Each row was made from one walk, in order. Every step used is in the known rows, and no mark comes twice. Write each row's walk.
Known rows:
dober > geme > mesef: [ 0.03  0.35  0.11  0.37 -0.17 -0.10  0.19  0.33  0.06 -0.17  0.71 -0.16
 -0.26 -0.11 -0.30 -0.09 -0.09  0.23  0.24 -0.02  0.26  0.00  0.13 -0.07
  0.63]
geme > gagi > rinofu > mori > nupu: [ 0.03 -0.27  0.02  0.42  0.04 -0.16 -0.13  0.31 -0.03  0.49 -0.24 -0.20
 -0.33 -0.09 -0.18  0.11  0.22  0.13  0.40  0.05  0.20 -0.10  0.27 -0.14
  0.70]
bupi > kodug > nupu > dober > geme: [-0.05  0.28  0.08  0.05 -0.27 -0.01  0.08  0.54 -0.04  0.10  0.25 -0.13
 -0.13  0.12 -0.03  0.05 -0.65  0.28  0.21  0.03  0.14 -0.25 -0.22 -0.14
  0.70]
gagi > rinofu: [-0.05 -0.42 -0.10  0.20 -0.14 -0.03 -0.04  0.25  0.02  0.12  0.18 -0.18
 -0.13 -0.08 -0.15  0.10  0.08  0.22  0.46  0.20  0.35 -0.10 -0.05 -0.16
  0.73]
gagi > geme > dober > nupu > kodug: [ 0.08  0.45  0.07  0.46 -0.33  0.09  0.17  0.32 -0.06  0.28  0.43 -0.13
 -0.23 -0.23 -0.07  0.07 -0.37  0.44  0.63  0.14  0.27  0.05  0.02 -0.01
  0.50]
nupu > kodug: [-0.07 -0.12  0.00  0.12 -0.18  0.13  0.11  0.36  0.06 -0.08  0.02 -0.16
  0.16  0.12 -0.07  0.09 -0.45  0.15  0.18  0.09  0.25 -0.04 -0.10 -0.09
  0.73]
nupu > dober: [ 0.00  0.03  0.14 -0.03 -0.22 -0.06  0.05  0.38  0.05  0.00  0.03 -0.13
 -0.01 -0.05 -0.15  0.06 -0.53  0.08  0.26  0.10  0.25 -0.09 -0.25 -0.20
  0.76]
bupi > kodug > nupu > dober: [-0.04 -0.03  0.01 -0.04 -0.17  0.00  0.06  0.51 -0.05  0.15  0.14 -0.12
 -0.07  0.12 -0.01  0.16 -0.63  0.22  0.23  0.04  0.15 -0.21 -0.26 -0.15
  0.71]
bupi > kodug > nupu > dober > geme > gagi: [ 0.01  0.25  0.13  0.15 -0.31 -0.09  0.09  0.57 -0.06  0.16  0.06 -0.14
 -0.20 -0.02 -0.09  0.05 -0.64  0.27  0.32 -0.04  0.09 -0.25 -0.12 -0.08
  0.67]
mesef > geme > gagi > rinofu > mori > nupu > dober: [ 0.16 -0.08  0.17  0.44 -0.07 -0.25 -0.16  0.42 -0.05  0.50 -0.37 -0.19
 -0.19 -0.31 -0.22  0.15  0.22  0.15  0.47  0.05  0.12  0.01  0.09 -0.13
  0.87]
bupi > kodug: [-0.14 -0.15 -0.04 -0.02 -0.11  0.14  0.08  0.46 -0.03  0.10  0.18 -0.13
 -0.25  0.12 -0.09  0.23 -0.59  0.20  0.11 -0.03  0.25 -0.10  0.01  0.01
  0.65]
gagi > rinofu > mori: [-0.08 -0.30 -0.06  0.17 -0.06 -0.02  0.03  0.20  0.00  0.27 -0.14 -0.20
 -0.08  0.01 -0.12  0.03  0.02  0.23  0.18  0.18  0.24 -0.13  0.04 -0.17
  0.63]
gagi > geme > dober: [ 0.14  0.44  0.09  0.33 -0.16  0.08  0.16  0.30 -0.08  0.36  0.38 -0.13
 -0.06 -0.34 -0.25  0.11  0.10  0.30  0.55  0.09  0.28  0.00  0.07  0.00
  0.49]
rinofu > mori > nupu > dober > geme: [-0.04  0.52  0.24  0.20 -0.02 -0.10 -0.03  0.39  0.02  0.35 -0.02 -0.16
 -0.23  0.15 -0.10 -0.05 -0.34  0.08  0.03  0.01  0.15 -0.14  0.04 -0.28
  0.73]
mesef > geme > dober > nupu > kodug: [ 0.19  0.14  0.25  0.49 -0.22  0.08 -0.04  0.40  0.01  0.10  0.41 -0.13
 -0.08 -0.28 -0.07  0.12 -0.31  0.36  0.43 -0.07  0.20  0.19  0.02 -0.04
  0.87]
nupu > milom: [-0.05 -0.10  0.04 -0.03  0.00  0.05  0.10  0.33  0.11  0.03  0.15 -0.18
 -0.04  0.09 -0.11 -0.01 -0.26  0.15 -0.13  0.10  0.23  0.07 -0.02 -0.14
  0.78]
kodug > nupu: [ 0.05 -0.18  0.04  0.20  0.03 -0.02 -0.04  0.36  0.03  0.07  0.34 -0.16
  0.01  0.05 -0.06  0.09  0.12  0.23  0.33 -0.07  0.27 -0.10 -0.03 -0.15
  0.79]
milom > nupu: [-0.04 -0.28 -0.06  0.28  0.08  0.10  0.01  0.36  0.09  0.13  0.26 -0.05
 -0.07  0.18 -0.07  0.12 -0.09  0.24  0.24 -0.09  0.36 -0.05  0.09 -0.13
  0.82]
rinofu > mori: [-0.07 -0.02  0.10  0.07  0.03  0.05  0.08  0.27  0.03  0.16 -0.15 -0.17
 -0.06  0.09 -0.12  0.03 -0.24  0.15 -0.08 -0.05  0.19 -0.07  0.13 -0.10
  0.62]
kodug > nupu > milom: [ 0.03 -0.15  0.03  0.08  0.07 -0.03  0.05  0.36  0.08  0.10  0.26 -0.18
  0.04  0.13 -0.02 -0.01  0.07  0.25  0.01  0.06  0.19  0.00 -0.08 -0.20
  0.83]
kodug > nupu > dober > geme > gagi > rinofu > mori: [ 0.08  0.21  0.17  0.34 -0.28 -0.25  0.05  0.37 -0.01  0.29 -0.17 -0.20
 -0.01 -0.11 -0.13 -0.16 -0.10  0.30  0.39  0.12  0.08 -0.27 -0.11 -0.25
  0.68]
rinofu > mori > nupu: [-0.04  0.05  0.11  0.22  0.21  0.00 -0.10  0.33  0.00  0.40  0.01 -0.16
 -0.25  0.19 -0.08  0.12 -0.01  0.06  0.01 -0.07  0.22 -0.06  0.23 -0.19
  0.73]
mesef > nupu > dober > geme > gagi > rinofu > mori: [ 0.08  0.03  0.16  0.34 -0.27 -0.29 -0.04  0.27  0.01  0.24 -0.30 -0.16
  0.10 -0.10 -0.12 -0.06 -0.79  0.33  0.36  0.08 -0.01 -0.16 -0.04 -0.17
  0.76]
gagi > rinofu > mori > nupu > dober > geme: [-0.07  0.21  0.07  0.30 -0.12 -0.15 -0.08  0.31 -0.01  0.42 -0.02 -0.19
 -0.23  0.07 -0.10 -0.05 -0.09  0.18  0.28  0.24  0.20 -0.19 -0.03 -0.32
  0.73]
mesef > geme: [ 0.08 -0.10  0.14  0.25 -0.05  0.01 -0.06  0.40  0.02  0.06  0.15 -0.15
 -0.03 -0.21 -0.20  0.20  0.12  0.21  0.25 -0.10  0.28  0.10  0.05  0.02
  0.88]
mori > rinofu: [-0.01 -0.10  0.14  0.10  0.07  0.01  0.06  0.35  0.00  0.18  0.40 -0.19
 -0.23  0.03 -0.13  0.20 -0.21  0.06  0.24  0.04  0.35 -0.04 -0.03 -0.12
  0.69]
mesef > geme > gagi > rinofu: [ 0.14 -0.35  0.07  0.44 -0.16 -0.15 -0.10  0.37 -0.02  0.23 -0.10 -0.19
 -0.14 -0.43 -0.28  0.18  0.33  0.26  0.56  0.00  0.25  0.07  0.13  0.04
  0.84]

Write each row's walk:
[ 0.16 -0.13  0.20  0.36 -0.09 -0.09 -0.06  0.44  0.01  0.11 -0.07 -0.16
 -0.12 -0.37 -0.29  0.20  0.14  0.19  0.36 -0.19  0.22  0.11  0.18  0.10
  0.85]
mesef > geme > gagi
[ 0.09  0.11  0.19  0.38 -0.24  0.13  0.03  0.34  0.03  0.07  0.50 -0.13
 -0.16 -0.10 -0.02  0.04 -0.66  0.31  0.43  0.01  0.25  0.06 -0.01 -0.15
  0.71]
geme > dober > nupu > kodug
[ 0.22  0.11  0.29  0.47 -0.12  0.01 -0.11  0.37  0.00  0.18  0.55 -0.13
 -0.28 -0.37 -0.15  0.15 -0.11  0.36  0.45 -0.16  0.26  0.20  0.12 -0.03
  0.87]
mesef > geme > dober > nupu
[ 0.05  0.27 -0.09  0.36 -0.14 -0.12  0.28  0.27 -0.04  0.11  0.50 -0.15
 -0.26 -0.25 -0.31  0.08  0.22  0.30  0.51  0.13  0.28  0.07  0.12  0.05
  0.43]
gagi > geme > mesef
[ 0.12  0.08  0.23  0.36 -0.13  0.04 -0.06  0.31  0.02  0.13  0.65 -0.12
 -0.38 -0.20 -0.08  0.07 -0.44  0.30  0.46 -0.09  0.30  0.07  0.09 -0.15
  0.73]
geme > dober > nupu
[-0.07 -0.18 -0.06  0.10 -0.04  0.09  0.03  0.47 -0.05  0.14  0.29 -0.14
 -0.15  0.16 -0.01  0.20 -0.33  0.26  0.21 -0.07  0.21 -0.16 -0.03 -0.05
  0.70]
bupi > kodug > nupu
[ 0.05  0.48  0.19  0.19 -0.32 -0.19  0.19  0.38  0.06 -0.14  0.47 -0.14
 -0.14 -0.16 -0.28 -0.13 -0.47  0.16  0.28  0.10  0.19 -0.06 -0.15 -0.18
  0.67]
nupu > dober > geme > mesef
[ 0.01  0.25  0.04  0.41 -0.09 -0.26  0.02  0.27  0.00  0.33  0.24 -0.19
 -0.30 -0.02 -0.20 -0.10  0.03  0.18  0.33  0.26  0.16 -0.12  0.02 -0.32
  0.66]
gagi > rinofu > mori > nupu > dober > geme > mesef
[ 0.03  0.49  0.30  0.28 -0.05 -0.17 -0.04  0.43  0.00  0.39 -0.21 -0.16
 -0.30  0.02 -0.16 -0.03 -0.33  0.06  0.12 -0.05  0.10 -0.14  0.15 -0.21
  0.71]
rinofu > mori > nupu > dober > geme > gagi
[-0.02 -0.11  0.03  0.15 -0.08  0.02  0.05  0.40  0.09  0.12  0.08 -0.04
  0.03  0.14 -0.06  0.07 -0.41  0.19  0.29  0.03  0.30 -0.09 -0.16 -0.23
  0.85]
milom > nupu > dober
[-0.08 -0.15 -0.08 -0.02  0.00  0.08  0.10  0.48  0.00  0.16  0.23 -0.16
 -0.11  0.24  0.03  0.12 -0.41  0.28 -0.07  0.04  0.14 -0.08 -0.07 -0.11
  0.74]
bupi > kodug > nupu > milom
[ 0.05  0.40  0.29  0.17 -0.38 -0.16  0.09  0.45  0.04  0.00 -0.03 -0.15
 -0.15 -0.21 -0.26 -0.08 -0.58  0.14  0.35  0.01  0.19 -0.13 -0.09 -0.12
  0.71]
nupu > dober > geme > gagi
[-0.01  0.21  0.10  0.41 -0.06 -0.16 -0.01  0.35  0.02  0.41 -0.06 -0.22
 -0.37 -0.01 -0.17 -0.12  0.07  0.21  0.11  0.12  0.14 -0.08  0.27 -0.19
  0.71]
dober > geme > gagi > rinofu > mori > nupu > milom
[ 0.00  0.33  0.05  0.17 -0.25 -0.12  0.20  0.51 -0.04  0.02  0.53 -0.13
 -0.19  0.04 -0.12  0.01 -0.54  0.29  0.27  0.04  0.10 -0.17 -0.17 -0.14
  0.63]
bupi > kodug > nupu > dober > geme > mesef
[ 0.01  0.29  0.20  0.22 -0.38 -0.21  0.10  0.35  0.00  0.21 -0.31 -0.19
 -0.14 -0.19 -0.23 -0.15 -0.46  0.21  0.30  0.15  0.12 -0.22 -0.07 -0.18
  0.62]
nupu > dober > geme > gagi > rinofu > mori
[-0.10 -0.14  0.03  0.25 -0.25  0.05  0.03  0.34  0.07 -0.08  0.28 -0.15
 -0.30  0.13  0.07  0.08 -0.77  0.30  0.30  0.04  0.30  0.04 -0.03 -0.10
  0.75]
dober > nupu > kodug
[-0.06 -0.24 -0.06  0.32  0.11 -0.06 -0.14  0.25 -0.02  0.47  0.00 -0.19
 -0.26  0.10 -0.09  0.10  0.22  0.16  0.28  0.16  0.26 -0.11  0.13 -0.26
  0.72]
gagi > rinofu > mori > nupu
[ 0.13  0.24 -0.03  0.36 -0.18 -0.28  0.19  0.25 -0.04  0.17  0.36 -0.11
  0.01 -0.23 -0.22  0.08 -0.36  0.35  0.60  0.16  0.11  0.06 -0.06 -0.03
  0.56]
gagi > geme > mesef > nupu > dober
[ 0.04 -0.14  0.09  0.31 -0.08 -0.24 -0.10  0.35 -0.03  0.50 -0.37 -0.19
 -0.27 -0.13 -0.17  0.06 -0.06  0.09  0.45  0.14  0.15 -0.14  0.07 -0.23
  0.71]
geme > gagi > rinofu > mori > nupu > dober
[ 0.01  0.18  0.12  0.51 -0.10 -0.15 -0.07  0.34 -0.02  0.39 -0.02 -0.20
 -0.41 -0.09 -0.20 -0.03  0.12  0.21  0.36  0.03  0.21 -0.16  0.31 -0.14
  0.67]
dober > geme > gagi > rinofu > mori > nupu
[-0.01  0.44  0.22  0.25 -0.10 -0.12 -0.13  0.47  0.03  0.21  0.35 -0.13
 -0.28  0.06 -0.12  0.03 -0.29  0.06  0.34  0.04  0.28 -0.11 -0.06 -0.28
  0.85]
mori > nupu > dober > geme
[ 0.09  0.19  0.10  0.49 -0.09 -0.19  0.07  0.27  0.07 -0.12  0.70 -0.13
 -0.08 -0.05 -0.22 -0.03 -0.41  0.34  0.30 -0.08  0.14  0.01  0.16 -0.08
  0.73]
dober > geme > mesef > nupu
[ 0.13 -0.28  0.00  0.38  0.06 -0.21  0.02  0.23  0.07 -0.07  0.58 -0.12
  0.02 -0.05 -0.19  0.11 -0.36  0.26  0.35 -0.08  0.13  0.10  0.11 -0.08
  0.77]
geme > mesef > nupu
[ 0.06  0.21  0.07  0.49 -0.19 -0.12  0.14  0.30  0.08 -0.21  0.56 -0.14
  0.11  0.04 -0.16 -0.06 -0.62  0.34  0.28  0.00  0.08  0.01  0.06 -0.07
  0.72]
dober > geme > mesef > nupu > kodug
[ 0.03  0.21  0.14  0.34 -0.23 -0.07  0.09  0.47  0.08  0.14  0.03 -0.06
 -0.10  0.01 -0.16 -0.04 -0.44  0.24  0.35 -0.04  0.24 -0.13 -0.02 -0.16
  0.79]
milom > nupu > dober > geme > gagi
[ 0.04  0.25  0.21  0.35 -0.23 -0.06  0.06  0.41  0.04  0.00  0.14 -0.17
 -0.27 -0.18 -0.27 -0.02 -0.23  0.20  0.30 -0.12  0.25 -0.09  0.21  0.00
  0.67]
dober > geme > gagi
[-0.04  0.25  0.09  0.25 -0.18  0.01  0.09  0.43  0.10  0.09  0.21 -0.05
 -0.03  0.14 -0.09 -0.05 -0.47  0.25  0.26  0.02  0.29 -0.14 -0.12 -0.23
  0.82]
milom > nupu > dober > geme
[ 0.12  0.39  0.17  0.30 -0.21 -0.24  0.14  0.40  0.04 -0.06  0.56 -0.15
 -0.03 -0.08 -0.17 -0.14 -0.14  0.25  0.40  0.06  0.16 -0.12 -0.19 -0.25
  0.72]
kodug > nupu > dober > geme > mesef
[ 0.08  0.22  0.10  0.36 -0.05 -0.19  0.13  0.27  0.11 -0.12  0.66 -0.15
 -0.04  0.02 -0.18 -0.12 -0.46  0.36  0.05  0.01  0.07  0.10  0.12 -0.11
  0.77]
dober > geme > mesef > nupu > milom
